(in the rows, 128 means zero)
Known rows, with every step that occurs:
E/B/L: [117 161 139 165 166 171  81 134 138 125 121 124  86 139 116 144 143 154
 145 111 104 120 143 141 161 168  89 116 138 134 109 129 123 144  86 110
 106 122 149 166 169]
F/D/E: [ 89 140 116 186 109 142 123 133 113 183  92 133  89 140 152 120 160  94
 116 139 113 105 122 150  80 114  97 173 165 121 146 141  75  94 154  78
 145  60 162 114 111]
L/B/E: [ 93 188 143 188  97 147  98 152 139 156  97 148 103 139 137 175 144 126
 111 140 108 115 160 176  96 158 104  85  91 141 136 164  88 107 131 122
 124  72 175 155 147]
Z/B/L: [127 159 126 170 147 157  78 123 146 110 120 125  90 173 128 150 163 160
 137 134 112 141 129 162 160 180 113 143 134 119 110 129 116 140  99 125
 123 114 180 177 154]
W/D/E: [ 89 154 110 166 127 115 126 136 108 176 105 144 114 153 136 112 172  83
  93 121 124 109 108 111  91 124  79 165 145 154 134 129  88  89 150 100
 112  98 184 101 108]
U/D/P/B/L: [150 162 152 188 148 143  86 123 126 165 140 108  80 179  86 111 136  92
 126 125 121 119 155 151  77 144  60 169 162 152 117  87 129  92  74 102
 101 104 155 187 107]
F/D: [108 124 100 177 129 127 127 121 128 183  96 147  95 128 131 138 151 122
 131 159 121 122 114 135  98 131 107 149 156 114 148 168  85 121 129  95
 139  65 136 136 135]
B/P: [134 165 132 128 128 154 121 132 169 159 132 151 114 167  91 130 128 124
  89 154  95 155 122 133  97 171  76 116 157 132 130 152 110 126  88  96
  96 110 150 122 160]
E/B: [ 98 163 128 156 149 163  96 141 133 155 117 111 106 118 127 164 133 128
 137 125 118 116 143 118 134 139  90 105 146 107 121 152 108 158 113  98
 115 112 127 144 155]
B/L/D/P: [154 134 147 191 144 128  88 152 139 178 125 129  75 188  82 101 128 123
 148 114 108 130 124 123  80 138  62 142 144 164  90 102 117 106  90 147
 112  98 121 182 115]
E/B/Z: [ 68 167 153 159 177 179 107 156 151 124 138 131  89 132 144 178 107 148
 142 146 130 133 168 139 136 162  73 112 160 129 134 161  89 154 111  89
  93 127 142 118 168]
W/D/F: [102 156 120 157 156  97 134 146  99 165 115 167 105 115 131 118 151 121
 114 110 127 129 100 125  95 143  61 142 162 161 154 158  92 132 120  94
 114 105 179  98 150]
Z/B/W: [132 170 123 187 137 139  99 131 138 118 139  96 106 156 121 136 158 148
 123 173 149 149 126 111 110 144 104 137 161  97 146 135  79 148 139 115
 110  88 180 130 165]
D/U: [ 99 131  98 144 152 114 137 119 141 141  96 128 112 151 116 144 155 119
 142 148  95 164 105 107 138 138 109 113 116 102 118 127  90 150  89  98
 120  92 161 147 168]
B/W/D/F: [112 156 126 177 160  95 141 150 106 156 141 146 108 115 116  83 168 141
 109 139 156 140  96 102  74 132  49 148 182 161 178 136  64 128 131  96
  89  90 197  77 175]
L/B: [121 163 131 156 113 147  97 157 153 138 103 128 114 127 143 166 146 138
 135 155 118 124 140 150 104 156 122 105 117 124 118 160  97 126 109 136
 107  97 161 148 141]
F/D/P/B/E: [ 93 195 142 233 140 144 118 132  97 215 119 119  60 146 120 162 138  62
 114 128 114 101 195 193  46 100  58 154 141 129 164 137  55  88 105  43
 143  35 133 157  91]
P/D: [148 122 124 175 132 136 135 142 142 179 102 144 113 137 143 132 166 106
 119 162 114 150 115 113 122 135 107 148 155 142 162 120 107 121  95 117
 130 120 147 135 124]
D/E: [108 158 124 153 106 130 106 153 132 158 116 121  98 153 131 119 154 113
 101 125 101 124 126 138 101 137  99 147 139 129 134 113 103 110 126  98
 127 107 168 109 128]
Z/B: [118 162 113 160 133 143  90 126 137 131 119 110 105 152 137 161 150 132
 131 146 125 141 134 142 136 156 116 133 150  97 119 155 105 155 122 112
 131 105 154 155 140]
L/D/E: [127 133 128 177 113 140  93 166 136 179 105 116  99 180 132 101 157 100
 132 109 126 103 117 108  59 112  91 144 165 140 116 129  96 105 147 136
 148 102 147 121 101]
B/L/D/F: [146 123 155 172 153 138  90 168 131 146 122 157  78 159 113  91 150 161
 164  89 115 122 112 138  90 160  66 129 168 173 137 130 111 137  92 143
 132 117 159 143 161]
Z/B/F/D/E: [ 59 176 147 186 128 185  83 134 113 135 110 109  85 155 185 128 147 109
 133 125 147 110 131 183  88 101  90 193 188 111 151 175  61 124 153  75
 174  71 167 136  87]
W/D: [105 137  93 155 144 101 135 120 122 171 109 158 121 137 120 137 165 107
 105 138 135 127 101 103 106 140  86 150 140 141 130 157  93 117 125 117
 111 100 155 126 128]
F/D/U: [ 84 113  86 175 151 125 153 101 121 171  76 131 109 138 132 141 158 105
 159 164 114 136 106 121 118 112 110 137 140  91 128 156  64 133 113  84
 139  47 146 150 151]
L/B/P: [129 186 150 149 113 179 108 143 176 147 122 137 133 155 115 149 126 121
 109 163 107 133 142 158  87 175  95  93 140 133 116 173  98 116  89 120
  83  99 169 139 151]
L/D/P: [143 139 136 183 123 117 105 154 136 199 119 113  91 171  94 117 114  96
 140 129 125 123 123 109  52 115  68 129 154 140 101 128 105 119 112 131
 120  85  98 168 102]
P/B/Z: [108 171 145 157 182 165 108 170 161 125 160 130  80 161 137 180 138 134
 142 135 139 144 185 161 102 162  92 144 148 130 170 136  70 143  78  95
 103 134 153 106 139]
E/D/U: [ 79 108  90 180 133 160 153 113 119 144  81 138 130 169  92 119 141 110
 161 158 118 146  85 114 112 120 128 114 112 118  99 145  78 125 118  96
 136  97 171 159 149]
Z/B/P/D/W: [169 176 156 200 135 217 115 139 184 182 130 163 147 157 108 118 159  94
 133 200  89 160 113 115 103 174  99 158 205 115 155 168  74 121 113  68
 122  97 177 140 108]
L/D/W: [163 128 120 181 131 153  94 166 176 195 121 158 118 142  87 105 160 126
 169 142 106 120  90  76  54 138 106 140 174 117 138 169  86 130 149 127
 146  80 125 146 112]
U/D/P: [125 146 137 165 101 104 110 124 130 199 107 122 102 153  88 106 104  86
 101 157 118 133 121 111  68 128  60 137 172 146 110 122 132  98 119 102
 109  87 125 166 115]
B/L: [140 137 125 155 145 132 102 140 157 123 121 156  89 163 101 125 161 167
 124 128  98 146 119 142 142 176 105 138 120 144 131 108 124 133  86 130
 111 115 166 155 161]
L/B/W: [134 171 137 182 116 147 100 159 154 124 128 105 119 132 128 137 155 159
 128 180 145 138 129 120  86 144 115 113 133 122 148 135  74 121 132 142
  87  77 185 122 164]
P/B: [142 163 116 157 155 142  99 150 139 143 138 107  96 144 122 163 169 114
 132 114 123 127 164 146  98 140 114 142 135 108 156 132  90 140  80 102
 125 122 145 134 127]
B/L/D: [156 113 129 173 147 141  87 145 155 153 111 147  92 177 102 111 155 146
 158 111 119 123 110 114 103 154  90 138 144 155 112 126 114 124 104 164
 135 110 144 166 142]

Rows:
[156 145 145 165 135 170 144 134 164 187 116 156 128 165 113 114 141  93
  91 174 104 160 118 122 101 155  78 139 179 151 157 133 103 104  76  96
 105 117 156 120 138]  B/P/D
[ 95 135 134 180 115 159 124 162 110 146 113 156 107 136 106 101 122 136
 137 127 118 124 102 149  79 139  94 116 155 152 141 161  88 134 123  88
 137 125 176 117 154]  E/D/F
[146 158 175 166 137 166 139 161 139 178 129 168 118 144 127  98 135 101
 105 152  96 163 120 144  93 157  54 132 201 170 178 144  97 121  67  73
 113 130 180 100 162]  B/P/D/F
[122 170 128 207 156 141 115 134 103 192 129 100  75 139 124 153 136  71
 136 135 126 115 172 168  54 105  85 173 163 106 144 141  66 109  88  56
 129  65 114 153  89]  F/D/P/B
[ 89 186 130 186 114 144  92 126 126 150 111 130  95 164 133 174 148 121
 103 141 116 130 154 169 127 156  92 110 126 117 137 158  91 132 136  93
 152  79 171 155 147]  Z/B/E
[171 135 127 196 132 159 123 163 167 193 112 175 133 117 110 110 175 111
 149 181  84 153  95  91 105 148 117 168 173 125 183 134  85 118 118  92
 131 100 159 135 109]  P/D/W
[ 86 126  79 152 167  97 159 100 121 164  88 145 134 144 120 135 171  87
 133 147 121 145  88  90 131 125  89 139 121 119 113 145  75 126 111 101
 111  81 170 144 144]  W/D/U
[117 109 106 162 154 131 127 130 147 165  89 117 119 177 115 127 151 105
 173 129 127 136  99  84  97 116  99 110 139 111 100 139  85 143 109 141
 143  83 128 163 141]  L/D/U
[120 168 161 223 139 186 113 160 113 165 119  86 113 134 154  96 171  95
 123 155 142 117 140  93 104  96  72 153 193 140 174  96  75  94 139  88
 110 108 183  98 136]  P/D/E/B/W
[ 80 167 135 176 148 176  90 122 127 131 113 124  90 136 169 153 137 128
 146 147 154 131 122 171 104 113  99 178 177 104 148 197  64 153 129  94
 166  68 142 155 103]  Z/B/F/D
[ 64 177 166 184 107 188  87 166 128 143  94 129  99 126 192 134 138 111
 140 134 143  98 136 191  54 104  96 168 153 138 152 177  57  96 148 106
 148  69 177 130  92]  L/B/F/D/E
[ 49 135 109 202 117 159 154 112 111 166  74 152 119 181  88 129 137  95
 137 148 108 136 109 138 107 121 106  92  95 144 116 149  66 109 134  76
 149  76 186 163 156]  B/E/D/U
[129 139 135 189 110 149 127 157 125 180  95 133 106 150 153 107 170  81
 114 144 104 132 125 123 110 121 101 171 164 155 165  96  97  89 115 100
 136 118 175 117 108]  P/D/E
[139 170 141 181 133 126  96 129 123 190 134  91  98 162  95 130 119  60
 116 132 134 119 158 132  54 116  64 152 174 132 122 114 114 103  94  85
 114  97 128 169  92]  U/D/P/B
[178 151 150 185 134 189 137 151 192 206 128 188 143 147  85  96 158  96
 119 193  76 164  94  99  84 168  87 153 194 142 173 151  81 104  98  73
 110 103 165 120 124]  B/P/D/W
[ 93 175 153 174 147 186  75 145 126 128 118 108  83 154 130 122 153 127
 130  96  98  98 148 154 148 148  80 129 144 146 111 103 120 114 113  94
 106 123 180 144 149]  D/E/B/L
[123 110 110 178 153 130 156 123 129 170  82 135 123 148 139 130 171  87
 150 166 103 172 106  98 145 119 117 139 139 122 140 111  85 125  77 106
 132 104 164 152 145]  P/D/U
[ 80 166 141 217 141 179 111 138  99 168 116  86  92 124 146 109 153 108
 131 150 151  87 142 117  72  90  73 155 197 111 151 138  51  98 180  67
 117  47 169 101 141]  F/D/E/B/W
[136 175 130 193 189 127 105 126 107 158 144 131  84 165  97 131 164  86
 127 107 122 121 149 148  95 135  54 184 129 163 123  95  93  91  61  92
  86 104 162 166  97]  W/D/P/B/L
[111 163 116 173 143  90 132 127 109 194 119 141 106 141 100 126 134  81
 101 147 121 134 114 110  89 128  56 155 139 152 117 131  97 103 114  90
  89  84 136 142 104]  W/D/P
[103 145 127 194 105 153 130 139 110 172 111 133 108 162  74 110 103  98
 124 162 119 134 112 140  67 120  93 130 135 148  98 132  96 104 117  86
 111 106 136 158 105]  E/D/P
[ 96 181 146 143 144 162  76 141 151 106 135 114  99 149 151 154 133 147
 127 128 140 150 123 160 123 136  94 151 153 114 143 172  93 172 109 109
 147 114 153 155 123]  Z/B/F
[103 153 152 173 179 204 150 116 143 172 103 119 143 155 131 133 139  64
 145 161 102 155 132 104 141 130  68 104 177 117 118 143  83 126  65  68
 101 111 160 152 160]  E/B/P/D/U
[103 173 172 185 161 146 108 150 136 166 153 117  78 175 115 145  96  82
 127 150 153 139 185 152  54 141  44 159 187 149 141 116  94 103  90  86
  93 112 137 136  99]  U/D/P/B/Z
[ 90 150  91 195 177 121 143  90 112 125 113 103 140 160 127 129 183 106
 142 181 168 153  93  78 125 117  87 150 146  98 120 143  47 129 144 100
 102  60 208 133 162]  Z/B/W/D/U
[129 134 104 198 130 151 123 138 157 196 105 175 108 106 104 120 167 124
 158 176  94 125  99 116  75 141 117 163 177  97 164 181  67 123 154  70
 140  45 140 134 118]  F/D/W
[ 68 166 181 201 159 211 113 174 127 156 112 124  97 148 186 142 138  96
 140 150 132 122 171 138 131 132  62 151 188 158 160 119  77 106 120  80
 111 139 171  95 122]  P/D/E/B/Z
[ 59 149 131 175 153 173 118 133 134 127  78 123 115 122 174 150 140 118
 178 156 136 130 120 162  95 101 111 136 128 109 132 190  48 137 106 107
 145  51 160 165 128]  L/B/F/D/U
[ 42 166 170 175 137 187  97 145 128 154 114 120  93 164 150 130 101  99
 127 138 151 101 158 132  96 141  45 128 203 153 124 141 101  99 162  86
 102 118 171 109 131]  U/D/E/B/Z
[ 81 164 150 172 130 175  95 155 140 137  98 136 100 108 171 155 135 131
 152 150 151 113 131 181  79 111 102 152 147 128 155 206  64 124 122 122
 145  68 150 153 111]  L/B/F/D
[134 126 141 187 126 154  80 154 139 153 107 134  84 200 121  84 161 123
 143  94 114 104 118 126  86 140  84 149 153 166 109 100 113  89 124 153
 137 108 167 143 118]  B/L/D/E
[122 181 151 137 168 166  87 166 156 112 156 111  86 144 136 156 147 126
 136  98 141 137 151 161  91 124  94 162 143 122 179 144  80 152  63  98
 143 134 138 136 113]  P/B/F
[140 136 153 177 138 129 129 170 120 169 114 154  97 116 149 111 156 120
 127 141 106 150 118 133 113 138  81 145 178 158 186 125 101 135  83  91
 135 129 167 113 151]  P/D/F
[ 68 165 141 216  77 196 107 147 121 159  82 160 120 157 113 151 129 112
 125 156 127  95 142 178  73 142 118  81  92 157 116 184  72  81 154 122
 141  77 192 163 130]  L/B/E/D
[111 189 134 181 140 148 104 147 131 157 132 129  84 160 119 180 165  98
 106 105 114 118 180 170  87 140  87 121 116 126 171 135  79 117  95  83
 143 100 163 138 132]  P/B/E
[100 177 130 205 113 143 116 148 116 146 108 111 130 143 147 109 179 104
 109 158 165  99 119 111  60 118  84 151 140 156 137 131  57  66 176 130
  84  68 228  91 123]  L/B/W/D/E
[106 192 164 178 179 153 113 171 143 143 166 112  66 167 122 169 116 110
 129 140 128 155 200 171  78 147  64 148 149 136 156 116  73 133  65  73
  84 124 130 121 113]  D/P/B/Z
